Known rows, with every step that occurs:
Q/D/R/U/G/N: [ 19   5  12 -30  22  10   3  -5 -17  20   8   7   0  15 -12  -6 -30   9
   5  18 -16  31  25   8  10   6  55]
L/N/G/U: [ 42  -3 -13   2  67 -24  -7   6  17  13  -7 -20  27 -11 -12  41  -6 -30
   5  -5 -13 -36 -14   7  -4   6 -11]
R/U: [ 25  -3  -3  -6  17  -6  13  -6  11  13  -4 -26  14  30 -30  20 -32   2
  17   8 -29 -21  17  11  19  10  13]
X/G: [ 42 -17  -9   4  26  -3  22   5  38   5   3 -38  17  29 -28  12 -18 -29
   9   7 -13 -15 -25  20   7  16  15]
L/N/V: [ 34  -1 -21   3  61 -24  -5  18  15  -1 -18 -21  27  -1 -20  31 -17  -4
   2  14 -24 -69   5  24  -7 -13   6]
G/U: [ 35 -16 -10   4  23  -8  17  -5  26  12   0 -34  33  27 -37  24 -11 -11
  15   6  -9 -16 -19   6   4  15  -4]
D/R/U: [ 15   1   6  -2   2 -12  16  -3 -10   6  17 -17   6  28 -24   9 -27   3
   2  14 -23 -11  39   9  14   4  32]
D/V/N: [ 16   1 -23   1  18   4  11   2  -7 -23  16   2  32  37 -27  17 -15 -15
   1  27  -8  -5  31  21  -5 -24  28]
V/D/R/U/G/X: [  7  14  14 -26  -2  -8  15   4 -28   2  13 -11 -15  11   3  10 -24   9
  -2  -2 -13  13 -28  11   4  31  18]
R/D/V/N: [-10   7 -15 -16  12   9  13  -5 -23 -33   6  11  22  40 -30  23 -13   0
  13  21 -16 -11   7  20  -5 -26  33]
R/D: [ 12  -7  -7 -14  16  -8  20  -5  15  -4 -10 -21  19  36 -33  26 -14 -17
  30   9 -32 -37  -9  18   6 -10  18]
Q/D/V/N/G: [ 18  12 -18   5  43   1   0  10 -22  -7  11  12  29  28 -21  10  -3 -42
  -5  17 -15  -4  68  34 -23 -49  34]
X/G/U/R/D/V/N: [-10  -1  -4 -35   6  31  14 -12 -20 -21   2   5   7  32 -18  11 -12  46
   2   0  20  13 -76  -2 -13  25  18]
V/N: [ 26  -3 -13  10  32  -4  14   5  12  -8  13 -11  30  37 -27  12 -13 -18
   8  19 -17 -24  15  18   4 -10  18]
N/G/U/R/D: [  5  -4   8 -33  18  -4   5 -14  -7  10 -25 -12  10  11  -7  40  -9  -5
  19 -18 -10 -24 -44   3  -7  23  -5]
U/G/N/L: [ 34 -12 -11 -31  59  -3 -12   3  16   9 -14   1  21   1 -10  35 -29 -19
  12  21  -5  -9 -35  15  10  24  30]
L/N/G/X: [ 40   4 -14  -2  74 -24 -10  14  17   6 -13 -33  13  -7   0  49 -16 -44
   8  -8 -20 -43 -10  18  -9   1 -18]
G/U/R/D/Q/M: [ -9 -11   1 -37  -2  -6  17 -22   9  -2   3 -40  20  41 -43  42 -13  49
  28 -18 -12 -36 -23  12  -7  -9 -22]
X/G/U/R: [ 35 -19   2 -13  18   9  18  -9  30  17  -4 -40  12  24 -16  15 -16  16
   3  -8  11  -2 -70  -3  -3  47  -6]
Q/D/R/U/G: [ 18  11  16 -15  16  -2  12  -4 -18  21   6  -9  -9  27  -8 -10 -25  21
   5  16 -20  16  54  16  11 -12  47]
D/Q: [ 23 -11 -16  -2  13 -25  17  -3  28   2  14 -31  28  37 -34  53 -21 -33
   6   3 -19 -43  19  24  -4 -14   6]
R/U/G/N/V: [ 22  -1  -2 -43  28   5  -1   6 -10  10 -32   6  14  -2  -9  26 -43  19
   3   4 -14  -2 -32  10  11  40  27]
L/N/V/D/R/U: [  7  17  -9  -4  29 -32   0  21 -32 -12  15  10   6 -13 -16   6 -11  20
 -23  11 -30 -63   2  11 -10  -2  34]

Rows:
[ 16   7   5   5  17  -8  14  -2  -9  19  20 -15   4  34 -33  -8 -17   9
   4  19 -31  -8  66  15   3 -25  44] -> Q/D/R/U
[ 25   4 -10  -4  51  -8   3  14  -3  -5   1 -13  21  19  -6  36 -11 -47
   4  -6 -13 -16  -3  25  -8   3  -8] -> V/N/G/X
[ -8   4  -3 -44   7   1   3 -17 -30  -3 -22  -1  11  14  -8  46 -12   0
  15 -13   2  -7 -28   9 -16  10   6] -> N/G/U/R/D/V
[ 36  -3  -7 -13  58 -17 -13  -4   9  17 -14 -22  15 -15   7  40 -10  -5
   1 -10  -2 -38 -26  -1  -8  20 -16] -> L/N/G/U/R
[ -8   8  -9 -25  23   6   4  -3 -36 -22  -1  22  25  21 -21  36  -1 -16
   7  -3  -1   0 -13  12 -13  -8  15] -> R/D/V/N/G/U
[-12   9 -19 -20  42   0  -5   2 -29 -33   3  26  21  30 -32  29 -12   6
   7  25  -9 -30   0  27  -5 -27  37] -> R/D/V/N/L
[ 22  -3 -18   5  60 -13  -5   9   5  -5  11   3  30  24 -28  21 -12 -10
   2  24  -9 -40   7  22   5  -9  21] -> V/N/L
[ 13   5 -28   6  62   0  -9   9 -15  -9  17  19  31  33 -38   7  -7   0
   0  36  -8 -21  51  33 -17 -50  41] -> Q/D/V/N/L
[  7   8   4 -38  26  -9  -7   6 -32   1  19  33   0 -11  -9   8 -27   4
 -12  18 -10   0 -34   5   7  35  56] -> V/D/R/U/G/N/L
[ 25  -2  -4  15  23 -13  16   3   5  10  25 -22  17  36 -33  -7  -4 -22
   3  25 -24 -17  66  25  -7 -39  42] -> Q/D/R
[ 11   3 -26  -3  49  -5  -7   8 -16 -23  15  13  31  24 -28  27 -16  -6
  -6  31  -2 -24  23  27  -8 -22  31] -> D/V/N/L
[ 39 -15  -8 -29  28   4   7  -4  21   7 -11 -12  22  11  -8  26 -29 -29
  17  15  -9   9 -29   9  10  26  27] -> U/G/N
[ 29 -14  -3 -13  14  -1  13 -16  19  17  -5 -36  23  23 -21  25 -15  17
  12   2   0 -16 -31  -1  -2  25  -9] -> G/U/R
[ 26   4   9 -31  25   0   8  -7   3  17 -21 -33  -8  20   0  31 -39  19
  19  -5 -14  13 -26  11  18  35  -8] -> R/U/G/X
[ 13   2   6 -40  37  -2 -13   0 -24   6   1  16   0  -1  -4  21 -38  15
  -4  20  -3   9 -10   7  18  34  51] -> D/R/U/G/N/L
[ -8  -5  -5 -39  -4  10  11 -25 -16 -10 -15 -14  12  27 -23  33 -15  32
  18   1   2  -6 -38   5 -12   8  10] -> G/U/R/D/V
[ -1 -14   2 -39  -1   1  19 -17  16   5  -1 -29   2  32 -22  52 -15  27
   8 -23   7 -20 -87   3  -9  36  -3] -> X/G/U/R/D/Q
[  4  -4   2 -27   9  -2  13 -17   5   2 -17 -25   4  32 -15  25 -21  11
  26   3 -22 -37 -24  13   1   2  12] -> U/R/D
[ 42 -19  -6   4  28   1  20  -1  35  12   4 -38  25  26 -35  15  -9 -10
   8  -2   2   0 -56   3   3  35  -1] -> X/G/U
[  4  -7   4 -28   7   0  14 -23   4   9 -16 -23  11  27 -23  25 -12  30
  26  -6  -7 -24 -55  -3   1  22   0] -> G/U/R/D
[ 12   9  19 -30  10  -3   8  -3 -18   9  -2 -27 -16  18   6  21 -35  20
   6   0  -6  24  -2  10  16  26  14] -> D/R/U/G/X
[ 16   8 -19  -5  31  -3   1   9 -20 -21   7  11  29  22  -9  28 -12 -46
  -6  11  -8  -4  41  27 -12 -21  24] -> D/V/N/G
[ 29 -16 -21 -13  37  -7   6  10  12   0 -12  -8  41   5 -33  29 -21 -26
   3  11 -19 -37 -17  17  -9  12  24] -> G/N/V
[ 19   0  -6   9  -3 -24  25   9  -2 -10  33 -10  20  23 -26   2  -1 -38
  -3  17 -26 -31  11  17 -11  -9  36] -> V/D/R
[ -3   4  -3 -37  40 -22  -9 -10  -1  -2  -7 -24  12   5 -16  56 -11  31
  17 -28 -13 -58 -19  12 -16 -18 -29] -> L/N/G/U/R/D/Q/M
[ -1  17  10 -32   3 -11   9  17 -43  -3  -3   0 -10   1   5  14 -22  20
 -15  -6 -13  -8 -31  19  -8  27  18] -> N/V/D/R/U/G/X
[ 33  -2  -7  -5  44 -17   6   9  11   7 -10 -36  17  14 -10  49 -16 -59
  12 -10 -19 -20  -4  24  -6   7 -14] -> N/G/X
[  5  23   4 -28  36 -21  -6  19 -39  -7  -4   2 -17 -22  13  18 -21  35
 -17  -4 -13 -27 -40  11  -9  22  13] -> L/N/V/D/R/U/G/X
[ 13   2  -7 -42  16   1   6   9 -19   2 -17  22  14 -12  -9  14 -31   9
  -4   1 -19 -13 -55   8  -2  43  31] -> R/U/G/N/V/D
[ 16   2 -29  -3  37 -44   5  22   6 -12  13  -3  29  -4 -25  52  -6 -15
 -17   0 -26 -92 -15  27 -28 -17   5] -> L/N/V/D/Q
[ -1  10  -8 -39  38  -6 -14 -14 -25 -10 -24   2   5  -9   2  50 -10  12
  10  -9  -1 -27 -35   1 -20   1   2] -> L/N/G/U/R/D/V
